Each row was made from one small tree. The marks that hang from a mark follow it in brackets, in alphabetical order. Every link used is in the known rows. Write each row's tree.
Known rows
duro{lokiti}: [-0.68, +1.13, +1.13, +3.08, -0.52, +0.36, +0.27, -1.76, -0.31, -0.48, +1.56, -0.26, +0.18, +0.12, -0.86, +0.43, -0.63, +3.54, +0.34]
nite{duro{roto{zogin}}}: [-0.43, -1.00, +1.98, +1.00, -0.98, +3.60, +2.00, -3.27, -2.73, +0.42, +1.95, -0.17, +0.46, -3.24, +0.06, -2.61, -0.86, -3.99, +2.32]
lokiti{zogin{nite}}: [-0.90, -2.42, -1.09, +0.60, -0.13, -0.29, -0.05, -0.16, -0.18, +0.97, +0.27, -0.04, +2.07, -0.62, -6.57, +1.03, +0.21, +1.76, +1.69]
zogin{latupog nite}: [-2.63, -0.84, -3.44, +0.90, +0.91, +0.30, -1.20, -0.04, +2.79, +6.10, -1.79, -0.88, +4.22, -2.53, -3.16, +2.30, +0.62, +0.52, -0.17]
ginu{duro}: [+0.49, +0.19, +0.30, -4.84, -0.43, +0.98, -0.98, +0.21, +1.31, -0.94, -2.82, -0.38, +0.25, +2.02, +1.88, -1.03, -0.04, +0.46, +0.93]
ginu{duro zogin{latupog nite}}: [-1.77, -0.46, -2.60, -2.89, -0.43, +0.12, -0.21, +1.26, +3.96, +2.97, -2.91, -1.58, +5.08, -0.86, +6.91, +0.64, +0.77, +1.38, +1.89]
duro{roto}: [-0.53, -0.80, +2.03, +2.04, -0.45, +0.53, +0.32, -2.15, -0.69, -0.03, +1.70, -0.44, +1.08, -0.57, -0.97, -1.48, -0.79, -2.95, -0.34]
lokiti{zogin{latupog{duro{roto}} nite}}: [-0.71, -2.08, -1.80, +2.04, -0.09, +0.16, +0.64, -1.16, +0.42, +4.51, -0.70, -0.47, +3.04, +0.39, -7.26, +1.20, +0.08, +0.29, +1.14]
ginu{duro{roto} zogin{nite}}: [-1.66, -1.28, +0.33, -3.15, -0.99, +0.45, +0.41, +0.22, +2.82, +0.24, -0.70, -1.56, +5.82, -0.76, +6.25, -1.36, +0.04, -0.38, +1.87]
zogin{latupog{duro{lokiti roto}} nite}: [-1.92, -0.18, -1.49, +2.01, +0.18, +1.17, +0.46, -1.66, +2.87, +6.80, -1.09, -1.09, +5.35, -0.47, -3.81, +1.62, -0.28, +0.33, -0.31]
latupog{duro zogin{nite}}: [-0.57, +0.18, -2.09, -3.38, -0.43, -0.72, -0.52, +2.33, +1.13, +4.73, -1.06, -0.10, +3.97, -0.24, +1.45, +0.70, +0.20, -0.52, +0.23]
nite{duro{roto}}: [-1.01, -0.74, +1.54, +0.14, -0.74, +3.68, +1.44, -2.34, -1.99, +0.61, +3.39, -0.22, -0.05, -1.05, -0.45, -1.54, -0.73, -3.47, +1.27]
ginu{zogin{nite}}: [-1.70, -0.81, -1.17, +0.21, -0.44, -1.06, +1.20, +1.46, +2.01, +1.10, +1.02, -0.83, +4.64, -2.17, +5.23, +0.94, +0.57, +1.29, +1.17]
zogin{latupog nite{duro{roto}}}: [-3.17, -1.41, -2.38, +0.95, +0.33, +2.98, -0.22, -1.67, +1.27, +6.51, +0.31, -1.00, +4.13, -3.30, -3.39, +1.12, +0.11, -1.87, +0.55]
roto{duro zogin{nite}}: [-0.80, -0.34, +0.40, +0.52, -0.96, -0.75, -0.23, -0.55, +0.90, +0.62, -0.61, -0.07, +4.59, -4.33, -1.13, -1.38, -0.38, -1.52, +3.87]
ginu{duro{lokiti roto} zogin{nite}}: [-2.10, -0.44, +1.08, -1.03, -1.39, +0.66, +0.66, -1.03, +2.73, -0.05, +0.56, -1.76, +5.97, -0.73, +5.88, -0.91, -0.53, +2.22, +1.83]
nite{duro}: [-0.51, -0.25, +0.30, -1.25, -0.43, +3.34, +1.14, -0.84, -1.54, +0.71, +2.08, +0.10, -0.84, -0.56, +0.36, -0.39, -0.25, -1.42, +1.55]
roto{zogin}: [+1.02, -0.39, +0.71, +1.92, -0.46, -0.39, +1.31, -1.85, -1.32, -0.35, -3.26, -0.01, +0.74, -4.55, +0.71, -2.32, -0.27, -1.08, +1.85]
ginu{duro{lokiti} zogin{latupog}}: [-0.91, +1.19, -0.94, +0.42, -0.88, +0.24, +0.51, -0.52, +2.42, +1.34, -1.59, -1.54, +2.52, +0.73, +8.07, +0.11, +0.28, +3.32, +1.75]
latupog{duro{lokiti roto} zogin{nite}}: [-1.33, +0.45, +0.02, +0.10, -1.11, -0.05, +0.02, -0.44, +0.56, +4.40, +1.06, -0.57, +5.08, -0.42, +0.16, -0.09, -0.76, +0.04, +0.34]
duro{lokiti{zogin{nite}} roto}: [-1.73, -1.30, +2.17, +5.65, -0.94, +0.84, +0.64, -4.06, -1.15, +0.14, +3.64, -0.75, +2.88, -0.96, -6.55, -0.36, -1.30, +1.90, +1.15]
zogin{latupog nite{duro{lokiti}}}: [-3.14, -0.44, -2.70, +1.61, +0.33, +2.86, -0.28, -1.58, +1.56, +6.34, +0.32, -0.87, +3.69, -3.00, -3.37, +2.09, +0.21, +1.30, +1.03]
latupog{duro{lokiti roto{zogin{nite}}}}: [+0.73, +0.45, +2.83, +1.83, -1.25, +1.03, +2.75, -3.07, +0.21, +1.57, -0.78, -0.51, +3.44, +0.09, -1.03, -1.57, -1.38, -0.56, +0.87]

Which tree is each row?
[-1.69, -0.31, +2.00, +6.97, -0.75, +0.94, +0.97, -5.21, -0.50, +2.24, +0.21, -1.19, +4.07, -4.95, -2.52, -1.71, -1.34, +0.13, +1.14] -> duro{lokiti roto{zogin{latupog nite}}}
[-0.37, +0.50, +2.34, -1.16, -0.99, +1.76, -0.52, -2.50, +0.56, -1.18, -0.58, -0.84, +1.26, +1.49, +0.79, -1.87, -1.06, +0.95, +0.59] -> ginu{duro{lokiti roto}}
[+0.44, -0.24, +2.35, +1.71, -1.25, +0.88, +2.37, -2.40, +0.07, +1.50, +1.30, -0.32, +2.71, +2.71, -4.00, -0.46, -1.12, +0.65, +0.56] -> latupog{duro{lokiti{zogin{nite}} roto}}
[+0.11, +0.34, +0.15, -0.82, -0.63, +1.12, -0.74, -1.58, +0.58, -0.10, -2.04, -0.57, +0.23, +2.12, -0.86, -0.42, -0.31, +3.53, +1.64] -> ginu{duro{lokiti{zogin{latupog}}}}
[-1.23, -0.72, -1.16, +3.05, -0.24, +1.73, +1.11, -2.91, -0.32, +4.06, -3.25, -0.63, +3.53, -6.73, -1.46, -0.91, -0.18, -0.23, +2.71] -> roto{zogin{latupog nite{duro{lokiti}}}}
[-2.76, -1.22, +0.49, +0.13, -0.52, +3.05, +0.45, -1.91, +0.34, +2.38, +2.79, -0.64, +4.04, -2.60, -3.28, +0.34, -0.51, +0.14, +1.05] -> zogin{nite{duro{lokiti roto}}}
[-0.48, +0.05, +3.56, +6.48, -1.20, +0.89, +1.55, -5.24, -1.90, -0.78, +1.06, -0.70, +2.03, -3.60, -1.02, -2.68, -1.62, +0.00, +1.30] -> duro{lokiti roto{zogin}}
[-2.16, -0.97, -1.25, -1.48, -0.54, +0.45, +0.04, -0.27, +3.26, +3.11, -1.91, -1.92, +6.01, -1.33, +6.14, -0.41, +0.23, -0.54, +1.46] -> ginu{duro{roto} zogin{latupog nite}}
[-0.72, -1.64, +1.89, +2.68, -0.64, +0.37, +0.94, -3.12, -0.70, +0.67, -0.73, -0.68, +3.73, -4.75, -1.75, -2.64, -0.87, -3.24, +1.04] -> duro{roto{zogin{nite}}}
[-2.18, -1.14, +1.14, +6.72, -0.67, +0.91, +0.42, -4.38, -0.63, +2.16, +2.98, -1.02, +2.91, -1.01, -7.02, +0.23, -1.02, +1.81, +0.78] -> duro{lokiti{zogin{latupog nite}} roto}
[-0.52, +1.44, +0.35, +5.46, -1.11, -0.38, +0.09, -2.88, -0.10, +1.51, -0.06, -0.39, +2.25, -3.20, -0.32, -0.91, -0.69, +0.09, +3.66] -> roto{duro{lokiti} zogin{latupog}}
[-2.16, -1.30, -0.42, +0.13, -0.77, +0.86, +1.91, +0.26, +1.04, +1.61, +2.86, -0.97, +4.59, -2.82, +4.98, +0.18, +0.23, -0.47, +1.85] -> ginu{zogin{nite{duro{roto}}}}
[-0.76, -1.04, +0.39, +1.20, -0.68, +1.67, +1.50, -2.46, -0.80, +1.19, -2.10, -0.25, +3.21, -6.41, -0.79, -1.73, -0.44, -0.07, +2.80] -> roto{zogin{nite{duro{lokiti}}}}
[+0.13, +0.45, -0.79, +1.92, +0.04, +0.66, +0.99, -1.39, +1.14, +4.97, -1.53, -0.61, +1.32, +1.49, -0.69, +0.24, -0.23, -2.31, -0.63] -> zogin{latupog{duro{roto}}}
[-1.34, -0.02, +2.47, +2.23, -1.17, +4.06, +1.60, -3.62, -2.16, +0.29, +4.42, -0.40, +0.13, -0.89, -1.06, -1.22, -1.14, -1.04, +1.43] -> nite{duro{lokiti roto}}
[-2.56, -1.08, -2.08, -1.29, -0.32, +0.70, -1.73, +0.75, -0.64, +3.74, +1.73, -0.37, +3.42, -4.05, +0.82, -0.12, +0.01, -1.51, +1.04] -> latupog{zogin{nite{duro{roto}}}}
[-1.41, -0.68, +1.38, +4.05, -0.99, +3.88, +1.70, -4.18, -2.74, +1.34, +4.28, -0.43, -0.04, -0.66, -3.50, -0.70, -1.00, -0.40, +2.15] -> nite{duro{lokiti{zogin{latupog}} roto}}
[-1.49, +0.40, +0.70, +2.19, -1.18, -0.43, -0.86, -0.61, +0.52, -0.26, +4.42, -0.01, +2.29, +1.38, -4.07, +1.16, -0.51, +2.29, +2.80] -> roto{duro{lokiti{zogin{nite}}}}
[+0.03, +1.29, +2.00, +3.78, -1.62, -0.48, +0.48, -2.37, -0.79, -1.19, +0.94, -0.01, +2.08, -2.78, +0.20, -1.74, -0.91, +0.44, +3.90] -> roto{duro{lokiti} zogin}
[-0.94, -2.58, -0.99, -0.06, -0.23, +1.22, +0.49, -0.60, -0.98, +1.34, +1.44, +0.06, +1.50, -0.92, -6.32, +0.74, +0.25, +1.18, +2.32] -> lokiti{zogin{nite{duro}}}
[+0.01, -0.67, -1.17, +1.47, -0.02, +0.09, +1.33, -1.62, +0.96, +4.49, -5.22, -0.51, +4.11, -4.77, -0.94, -0.88, +0.00, -1.06, +1.76] -> roto{zogin{latupog{duro} nite}}
[-1.67, +0.56, -0.17, +2.95, -0.84, -0.29, -1.02, -0.85, +0.80, +1.13, +3.99, -0.20, +2.23, +1.19, -4.26, +1.56, -0.45, +2.32, +2.63] -> roto{duro{lokiti{zogin{latupog nite}}}}
[-3.00, -0.96, -3.29, +0.13, +0.59, +2.68, -0.46, -0.63, +1.61, +6.49, -0.51, -0.78, +3.72, -3.08, -2.98, +1.91, +0.48, -0.45, +0.86] -> zogin{latupog nite{duro}}
[-1.06, -0.02, +1.92, +4.10, -1.16, +3.94, +2.01, -4.79, -2.48, +1.42, +2.44, -0.54, +0.72, -3.43, -0.68, -1.94, -1.18, -1.57, +2.31] -> nite{duro{lokiti roto{zogin{latupog}}}}
[-0.44, -0.17, +2.51, -0.57, -1.15, +1.56, -0.17, -3.20, +0.66, -0.65, -2.31, -1.02, +3.09, -1.49, +0.30, -2.70, -1.05, +0.71, +1.57] -> ginu{duro{lokiti roto{zogin{nite}}}}
[+0.16, +1.45, -1.41, +2.48, -0.02, +0.66, +0.96, -1.31, +1.27, +4.73, -1.80, -0.42, +0.86, +1.88, -0.63, +1.22, -0.07, +0.95, -0.26] -> zogin{latupog{duro{lokiti}}}
[-1.59, -2.23, -2.64, +1.66, +0.18, +1.44, +0.15, -1.10, -0.39, +4.08, +0.46, -0.32, +1.79, -1.30, -7.01, +1.58, +0.42, +0.98, +2.02] -> lokiti{zogin{latupog nite{duro}}}
[-0.53, -1.37, +0.12, +0.18, -0.45, +1.41, +1.35, -1.82, -0.79, +1.47, -2.48, -0.20, +3.14, -6.30, -0.84, -1.86, -0.25, -1.17, +2.83] -> roto{zogin{nite{duro}}}
[-1.27, -0.77, -1.00, -4.64, -0.76, +0.08, +0.14, +1.72, +3.21, +0.37, -2.07, -1.20, +4.87, -0.37, +7.22, -0.17, +0.57, +1.67, +2.01] -> ginu{duro zogin{nite}}
[-1.14, -0.65, +0.36, +3.52, -0.56, +0.30, +0.24, -1.92, -0.45, +0.14, +1.90, -0.32, +1.54, -0.27, -5.29, +0.98, -0.38, +4.84, +1.27] -> duro{lokiti{zogin{nite}}}
[-1.20, -2.18, -2.84, +2.41, +0.39, -0.17, -0.40, -0.66, +0.35, +3.72, -0.63, -0.36, +2.12, -0.96, -7.07, +1.77, +0.49, +1.68, +1.25] -> lokiti{zogin{latupog nite}}
[-0.18, +0.54, -1.73, +1.77, -0.40, -0.85, +2.20, +0.80, +1.59, +3.20, -0.24, -0.91, +2.40, +0.43, +6.78, +0.89, +0.55, +0.19, +0.63] -> ginu{zogin{latupog{duro}}}
[-0.54, +0.17, -0.35, +5.64, -0.46, +0.26, +0.36, -2.59, -0.90, +1.16, +1.49, -0.33, -0.23, +0.36, -4.51, +1.18, -0.41, +4.42, +1.05] -> duro{lokiti{zogin{latupog}}}
[-0.69, -0.85, +0.98, +1.82, -0.75, +3.71, +1.87, -3.52, -2.35, +1.77, +1.15, -0.39, +0.44, -3.44, -0.22, -2.18, -0.76, -4.16, +2.08] -> nite{duro{roto{zogin{latupog}}}}
[-1.43, -0.24, -2.71, +0.78, -0.23, -0.68, +1.75, +1.19, +3.02, +4.74, -0.66, -1.16, +5.26, -0.99, +4.85, +1.65, +0.70, +0.69, +0.83] -> ginu{zogin{latupog{duro} nite}}
[-2.49, -1.72, +0.11, -1.34, -0.18, +2.67, +0.30, -0.98, +0.50, +2.59, +2.20, -0.49, +3.92, -2.73, -2.96, +0.09, -0.26, -1.70, +0.98] -> zogin{nite{duro{roto}}}
[-0.46, -0.14, -0.39, -1.38, -0.46, +1.23, -0.97, -1.40, +1.27, +0.64, -2.29, -0.74, +1.49, +1.49, -1.92, +0.04, -0.24, +3.82, +1.58] -> ginu{duro{lokiti{zogin{latupog nite}}}}
[-2.76, -0.29, -2.31, -0.83, -0.37, +0.69, -1.71, +0.87, -0.58, +3.58, +1.69, -0.28, +3.12, -3.81, +1.00, +0.73, +0.20, +0.73, +1.26] -> latupog{zogin{nite{duro{lokiti}}}}
[-0.71, -0.28, +0.74, +1.56, -1.03, +3.43, +1.58, -2.46, -2.48, +0.12, +3.60, +0.06, -1.15, -0.21, -2.49, -0.09, -0.50, +1.71, +2.55] -> nite{duro{lokiti{zogin}}}
[-1.68, +0.13, -2.27, +1.77, -0.30, -0.49, +1.83, +0.63, +2.96, +4.56, -0.15, -1.25, +5.30, -0.95, +4.62, +1.75, +0.55, +1.85, +1.11] -> ginu{zogin{latupog{duro{lokiti}} nite}}
